What can hang from each mark
U: M Z
P: M
W: Z
V: N P
H: M S V
J: X
M: H P U
X: S
S: H X

Every row comes from one small tree of marks. The marks that hang from a mark follow it in brackets, in alphabetical order. Every link used is in the known rows. Which tree was each row made from?
Known rows
P(M(H(S) U(Z))): [ 1.374 -2.938  1.065 -3.426 -1.247  1.532 -3.536  5.778  6.102  2.300
 -2.574 -3.028 -1.144  2.611  2.881  3.568  0.257 -4.265 -1.133 -0.773
  0.581  0.198 -0.462  0.194]
H(V): [-0.347 -2.207  0.069 -1.326 -2.743 -1.352  0.929 -1.028  1.330 -0.283
 -1.834  0.877  3.623  0.528  0.875 -0.068  1.160 -1.340  0.689 -1.465
 -1.078 -0.168 -0.948 -0.181]
J(X): [-0.212  0.006 -0.427 -1.789  1.384  0.137  0.891  1.940 -0.918 -1.128
  1.091  1.123  0.098  0.465 -1.410 -1.807 -0.802 -0.920 -3.951  0.521
  0.616 -0.027  0.005  1.299]
H(M(U) S V): [ 1.811 -3.430  0.665 -3.089 -4.500 -1.650  0.882 -0.987  6.488 -0.154
 -4.119  0.633  5.436  1.764  1.088  4.626  2.097 -4.768  0.793  0.271
  1.124  0.981 -5.185  1.609]
M(H P): [-0.921 -3.627  3.963  0.296  1.061  2.074 -2.708  4.323  2.269  1.033
  0.079 -3.365 -2.302  0.807 -0.482  0.622  2.928 -0.623  4.174  0.091
  1.642 -2.620 -0.183 -0.916]
H(S): [ 2.001  0.364  1.962 -2.228 -0.273 -0.547 -0.878 -1.686  2.169  0.279
 -0.805  0.514 -0.053 -0.074 -1.289  0.955  2.063 -1.884 -0.869 -0.813
 -0.311  0.209 -1.068  1.132]
W(Z): [ 1.296  0.493 -1.963  0.011 -1.457 -0.870  0.346  0.958  0.595  0.279
  1.017 -2.182 -2.120  0.982  0.386 -0.518 -0.679 -0.398 -1.354  1.381
 -0.816 -0.263  0.347  1.033]
U(M(H(V) P) Z): [-3.616 -5.128  1.127 -4.159 -2.195  4.180 -3.792  5.807  7.059  2.813
 -3.471 -4.343  0.495  1.023  1.673  1.269  2.483 -2.341  3.166  0.466
 -1.849 -2.332  0.356 -0.655]
U(M(H P) Z): [-3.263 -3.066  0.872 -2.898  0.175  5.524 -4.296  6.514  5.830  3.100
 -2.178 -4.982 -2.448  0.618  0.787  1.381  1.317 -0.958  2.428  1.449
 -0.502 -2.118  0.946 -0.888]
V(N): [-1.305 -2.421 -0.591  1.446 -1.643  1.649 -1.080 -0.785  0.030 -0.758
 -1.066  1.444  0.288 -0.231  0.865  0.395 -0.220  2.246 -0.444 -1.365
 -0.987  0.358 -1.722 -1.020]
M(U): [ 0.438 -0.046 -1.656 -0.301 -0.908  2.525 -0.699  0.500  1.305  0.015
 -0.286 -1.095 -0.090  1.191  1.034  2.047 -1.789 -1.527 -0.291  1.322
  1.496  1.173 -1.111 -0.103]
P(M(H(S(X)) U)): [ 2.414 -4.696  2.471 -3.600 -1.583  0.710 -4.720  4.047  4.129  2.910
 -0.393 -2.203  0.729  4.197  1.199  3.123  0.154 -2.176  1.289 -2.378
  1.595 -0.355 -2.511  0.548]
X(S): [ 0.232  0.332 -0.487  1.078 -1.583  1.285  0.362  1.122  0.363 -1.061
 -0.067  1.153 -0.585 -2.800  0.160 -0.029 -1.824  1.319 -1.223 -3.322
  0.589 -0.581  1.458 -1.100]
S(H(V(N))): [-3.202 -5.358  1.216 -1.088 -4.453 -1.437 -0.389 -1.961  2.081 -0.723
 -3.228  2.999  3.168 -0.351  2.258  0.326  1.549  1.508 -3.099 -3.113
 -1.059  1.423 -0.835 -2.312]
U(M(H(S) P) Z): [-1.631 -2.917  2.208 -4.677  0.031  5.063 -5.134  5.609  7.631  3.229
 -2.962 -4.662 -2.351  0.476  0.046  2.273  3.090 -2.847  1.855  0.799
 -0.822 -2.090 -0.077  0.399]
S(H(M V(P)) X): [-1.054 -8.762  2.853 -2.443 -4.790 -2.683 -2.400  0.472  2.718  3.358
 -0.733  0.490  5.373  2.827  1.649  2.257  2.247  1.831  0.803 -1.531
  0.656  0.552 -2.608 -1.128]
M(H): [-1.013 -1.458  2.460 -0.985  0.611  0.367 -0.601  3.549  0.811  1.589
  0.070 -1.871  0.340  0.631 -1.073  1.172  1.810 -0.286  1.191 -1.133
  0.696 -1.468  0.871 -0.038]
V(P): [ 0.896 -2.487  0.853  1.895 -0.985  1.022 -2.368  1.008 -1.324  1.346
 -0.123 -2.282  0.058  1.136 -0.076  0.530  1.066  0.180  0.732  0.723
 -0.749 -0.399  0.918 -0.676]
S(H(M(P U)) X): [-1.057 -6.699  2.007 -1.951 -1.498  0.638 -3.498  1.657  4.387  2.029
  0.440 -0.228 -0.190  3.096  2.293  3.255 -0.273  1.562  1.647  1.023
  4.209  1.237 -3.729 -1.107]
V(N P(M(H U))): [ 0.145 -8.060  1.241  2.985 -3.589  3.472 -5.292  5.127  1.834  1.363
 -2.211 -3.208  0.273  3.383  2.529  2.877  0.287  0.379  0.488 -1.080
 -0.654 -0.377 -0.969 -2.121]
V(N P(M(U))): [ 0.658 -6.647 -0.733  3.841 -4.002  2.973 -4.664  2.154  0.882  0.359
 -2.417 -1.898 -0.220  3.068  3.372  2.403 -1.061  0.292 -0.200 -0.351
 -0.940  1.178 -1.937 -2.171]
U(M): [-1.399 -0.190 -1.477 -1.530 -0.817  2.011 -1.383  0.702  1.956  0.372
 -1.533 -1.279  0.976  0.371 -0.537  0.284 -0.275 -0.228  0.006  0.518
 -1.513  0.131  0.571  0.506]
X(S(H(V))): [-1.636 -2.524  0.682 -0.733 -4.461 -1.306  0.999 -0.169  2.205 -0.863
 -2.177  2.909  1.971 -2.892  1.658 -0.190 -0.081  0.890 -3.195 -5.601
  0.075  0.500  1.906 -2.255]
V(N P(M)): [ 0.439 -6.131  0.489  4.026 -3.343  1.119 -4.171  1.781 -0.058  0.293
 -1.734 -0.981  0.109  2.013  2.744  0.512  0.496  1.990 -0.139 -1.638
 -2.252  0.135 -0.951 -1.795]

Which tree is each row?
[ 1.734 -3.031  0.537 -1.990 -1.349  2.455 -2.451  2.621  7.916  0.963
 -3.054 -2.040 -1.917  1.549  2.171  4.664  1.031 -3.952  1.699  3.285
  2.649  0.566 -4.440  0.941] -> H(M(P U(Z)) S)
[-1.860 -6.224  1.099  1.501 -6.210  0.790 -1.485  0.111  1.586 -0.522
 -2.889  2.212  2.382 -2.610  2.138  0.766  0.808  2.866 -3.208 -5.759
 -1.107  0.565  1.064 -3.505] -> X(S(H(V(N P))))
[-1.635 -2.356  0.104 -2.191 -2.842 -1.188  1.833  1.835  1.386 -1.802
 -0.889  3.276  1.950 -2.363 -0.224 -1.958 -0.888 -0.086 -6.818 -4.240
  0.602  0.252  1.885 -0.929] -> J(X(S(H(V))))
[ 1.478 -3.423  2.731 -5.290 -0.496  2.832 -4.477  2.656  3.594  3.498
  1.039 -2.081  1.334  2.962 -0.988  3.982  0.732 -2.019  1.651 -1.424
  2.435 -0.441 -2.921  1.192] -> M(H(S(X)) U)
[-2.345 -5.781  1.114 -2.865 -2.245  4.565 -3.336  5.818  6.391  2.449
 -2.672 -4.346 -0.366  1.912  2.935  3.218  1.330 -4.025  3.059  0.819
  1.951 -1.391 -1.692 -1.468] -> M(H(V) P U(Z))
[-2.333 -5.731  0.692 -1.470 -4.113  2.821 -1.674  1.998  3.362  0.731
 -2.887 -0.842  4.095  1.661  1.480  3.417  0.536 -1.347  1.358 -2.614
  0.461 -0.162 -2.454 -1.083] -> M(H(V(N)) U)
[ 2.166 -2.673  3.342 -0.043 -0.713 -0.809 -1.273  0.236  5.280 -0.162
 -2.023 -0.371 -0.685  0.810 -0.312  2.389  3.727 -2.056  2.981  1.632
  1.495 -0.618 -3.877  1.092] -> H(M(P) S)
[-2.012 -4.302  0.281 -1.150 -1.493  1.175 -1.346  3.489  6.265  0.419
 -2.547 -0.932 -2.112  1.022  3.576  3.337 -0.123 -0.877 -1.032  3.163
  3.428  1.783 -1.428 -1.630] -> S(H(M(P U(Z))))
[ 3.770 -7.394  3.485 -3.049 -4.654 -1.749 -5.213 -0.400  2.612  3.615
 -1.247 -0.644  4.338  3.997  1.375  1.220  3.172 -1.586  1.926 -3.496
 -1.601 -0.550 -3.294  0.437] -> H(S(X) V(P(M)))
[-1.195 -3.294  1.160  0.015 -0.820 -0.183  0.987  4.000  2.991 -2.262
 -0.171  2.227 -1.132 -1.884 -0.298 -0.730 -0.532  0.779 -4.273 -1.420
  2.816 -0.387  0.546 -0.653] -> J(X(S(H(M(P)))))
[ 1.543 -3.335  2.154 -2.684 -4.213 -3.808  0.975 -1.641  5.685 -0.130
 -3.697  1.731  5.562  0.916  0.157  2.869  3.836 -3.227  0.993 -1.352
 -0.047 -0.118 -4.144  1.758] -> H(M S V)
[-1.545 -1.670 -0.003 -0.824 -1.227 -1.211  2.303  3.596  1.936 -2.101
 -0.004  3.219  0.700 -2.402 -0.442 -0.203 -1.548  0.983 -6.391 -2.303
  1.943  0.434  1.010 -0.176] -> J(X(S(H(M))))
[-2.049 -4.758  0.436 -1.835 -4.536 -2.597  1.287  0.009  4.903 -0.489
 -3.091  1.566  4.444  1.329  2.630  3.645  0.737 -1.618 -1.803  0.096
  1.772  2.229 -2.108 -1.185] -> S(H(M(U) V))
[-1.107 -5.622 -0.899 -1.185 -3.911  1.459 -0.659  2.830  7.359  0.290
 -3.931 -1.619  1.851  1.922  4.215  3.954  0.130 -3.303  3.013  2.572
  2.107  0.104 -4.458 -0.687] -> H(M(P U(Z)) V)
[-1.832 -6.700  2.081 -3.947 -4.254 -3.692 -0.616 -0.129  3.486  2.316
 -0.669  2.512  5.349  2.153  1.696  1.847  1.177  1.657  0.112 -2.197
  1.425  1.104 -3.391 -0.411] -> S(H(M V) X)
[-0.949 -2.903  2.447 -5.148 -2.883  0.808 -2.376  1.556  5.357  1.736
 -3.504 -1.860  4.437  1.165 -1.552  2.146  3.905 -3.123  1.166 -2.155
 -2.218 -1.528 -0.462  1.421] -> U(M(H(S V)))
[-1.195 -0.545  0.005 -1.463 -0.544  0.120  1.360  2.782  0.529 -1.910
  0.521  2.997 -0.430 -2.474 -0.902 -1.691 -1.641  0.875 -7.451 -3.196
  1.490  0.257  2.750 -0.945] -> J(X(S(H)))
[-0.455 -4.877  2.248 -1.004 -2.963 -2.667 -1.024  3.987  2.965  0.769
 -2.630 -1.086  2.970  2.291  1.870  0.608  1.961 -1.975  1.427 -3.201
 -0.880 -1.361  0.053 -0.513] -> P(M(H(V)))
[ 1.759 -5.059  3.378 -1.402 -3.457 -2.000 -0.305 -0.841  6.612 -0.433
 -3.962  0.299  2.883  1.104  0.624  2.400  4.792 -3.268  3.755 -0.099
  0.615 -0.944 -4.977  1.165] -> H(M(P) S V)
[ 0.509 -6.314 -0.086  1.044 -5.298 -0.310 -0.507  1.203  3.619  0.641
 -3.155 -1.925  5.164  2.832  1.962  4.360  0.865 -2.610  2.201  1.747
  0.827  0.442 -3.276 -0.314] -> H(M(U) V(P))
[ 2.373 -5.335  3.149 -0.862 -4.955 -2.685 -0.732 -0.460  4.662  1.038
 -3.623 -0.667  5.607  1.555 -0.004  3.326  4.600 -3.006  1.533 -0.496
 -0.786 -0.337 -3.703  1.478] -> H(M S V(P))
[ 0.571 -3.338  4.250 -4.024 -2.593 -1.257 -0.926  0.806  4.044  1.613
 -2.108 -0.585  3.796  0.817 -1.163  1.916  4.802 -3.392  1.151 -3.167
 -0.613 -1.770 -1.189  0.884] -> M(H(S V))
[-1.269 -5.485  4.301 -0.749 -1.581  0.678 -2.266  2.759  3.611  0.990
 -1.834 -2.289  0.786  1.298  0.472  0.603  3.883 -1.644  4.689 -1.171
  0.678 -2.843 -1.218 -1.251] -> M(H(V) P)
[ 1.438 -1.551 -0.647 -3.255 -1.881  1.105 -0.756  2.136  6.902  1.193
 -2.615 -0.739  0.504  1.221  1.662  4.986 -0.177 -3.661 -0.983  2.377
  2.144  1.470 -3.505  1.519] -> H(M(U(Z)) S)
[-1.484 -7.247  0.750 -4.340 -4.375 -1.819 -1.110  0.004  4.439  2.185
 -1.080  1.666  5.211  3.000  2.519  3.527 -0.381  0.494 -0.065 -0.981
  2.594  1.807 -3.790 -0.561] -> S(H(M(U) V) X)
[-2.860 -4.570 -0.717 -3.276 -4.620 -1.346  0.722  1.766  6.342  0.602
 -4.061  0.831  3.265  0.838  3.931  3.831  0.021 -1.982 -2.756  0.513
  1.445  2.393 -1.540 -1.230] -> S(H(M(U(Z)) V))
[ 0.650 -3.352  1.604 -6.848 -0.701  4.448 -4.916  4.749  5.441  4.824
  0.217 -2.807  0.004  2.302  0.536  4.345 -0.249 -2.423  0.623 -0.812
  2.301 -0.147 -2.371  0.865] -> M(H(S(X)) U(Z))
[ 1.851 -2.761  3.787 -1.770 -1.008 -1.795 -2.320  3.670  3.519  1.196
 -1.661 -1.416 -0.138  2.070  0.235  1.173  2.550 -2.350  0.163 -2.754
 -0.445 -1.369  0.171  0.414] -> P(M(H(S)))
[-0.727 -5.306  3.687 -3.022 -3.650  0.316 -1.846  0.238  4.159  0.971
 -3.060  0.453  3.873  0.579 -0.515  2.111  4.398 -1.681  0.711 -4.315
 -1.470 -1.118 -2.577  0.453] -> M(H(S V(N)))
[-0.424 -5.608  1.924  0.762 -3.034 -1.713  0.495  0.654  4.729 -0.660
 -3.013 -0.156  2.720  1.564  1.872  1.437  3.028 -1.515  4.549  0.759
  1.066 -1.192 -3.930  0.018] -> H(M(P) V)
[-1.714 -8.011 -0.086  1.523 -5.345  1.581 -0.961  0.306  5.730 -1.398
 -4.216  0.184  3.037  1.920  3.438  4.069  0.810 -1.068  3.808  0.659
  1.649  0.340 -6.085 -1.396] -> H(M(P U) V(N))
[ 0.728 -3.368  2.962 -3.594  0.125  5.286 -4.695  5.301  6.779  2.577
 -1.793 -4.223 -3.352  1.299  1.306  3.927  1.875 -4.338  1.943  1.398
  2.580 -0.942 -1.753 -0.466] -> M(H(S) P U(Z))
[ 0.528 -3.932  1.462 -2.048 -4.502 -0.105 -1.139 -3.485  3.415 -0.508
 -3.751  2.709  3.970  0.110  0.741  1.268  2.916 -0.998 -0.442 -3.716
 -2.126  0.470 -3.959  0.472] -> H(S V(N))
[-0.471 -3.009  3.775 -2.653 -0.060  3.705 -4.446  3.115  5.357  1.816
 -2.299 -3.594 -1.290  1.159 -1.534  1.585  4.269 -2.301  3.168  0.095
 -0.608 -2.203 -0.390  0.784] -> U(M(H(S) P))
[-0.673 -4.626  2.798 -7.072 -2.858  1.461 -3.874  1.620  5.067  3.680
 -1.704 -1.450  5.077  2.152 -1.468  1.997  3.216 -1.667  2.346 -2.942
 -1.719 -1.514 -1.882  1.682] -> U(M(H(S(X) V)))
[-1.197 -6.529  3.029 -1.797 -1.057 -1.030 -2.809  1.482  3.382  2.334
  0.667  0.678 -0.063  2.164  1.320  1.421  1.014  2.798  1.958  0.410
  2.929  0.384 -2.890 -0.957] -> S(H(M(P)) X)
[-2.337 -7.424  4.110  0.195 -2.824  2.170 -2.909  2.445  3.426  0.437
 -2.474 -1.296  1.487  0.906  0.968  0.712  3.715  0.011  4.240 -2.640
 -0.215 -2.422 -2.534 -1.661] -> M(H(V(N)) P)
[ 2.382 -3.266  2.256 -3.489 -1.328 -1.417 -1.753 -0.379  3.702  2.215
  0.195  0.990  2.628  2.148 -0.848  2.893  1.501 -0.009  1.942 -0.713
  1.556  0.071 -4.971  2.339] -> H(M S(X))
[ 0.616 -7.567  2.171 -3.769 -5.464 -1.418 -2.201 -2.179  5.391  1.721
 -2.636  3.114  6.498  2.211  0.640  3.063  2.437  0.801  2.167 -3.383
 -0.395  0.153 -7.476  1.284] -> H(M S(X) V(N))
[-1.862 -5.468  2.013 -4.729 -3.340 -2.086 -1.935 -1.367  1.759  2.518
  0.019  2.182  4.068  1.299  1.458 -0.044  1.183  1.500 -0.936 -3.164
  0.379  1.032 -1.796 -1.125] -> S(H(V) X)
[-0.590 -2.212 -1.272 -0.707  0.116  5.184 -3.262  3.234  4.058  1.027
 -1.153 -3.129 -4.093  0.949  3.257  2.145 -1.507 -2.140  1.544  3.316
  2.356  0.104 -1.565 -1.271] -> M(P U(Z))
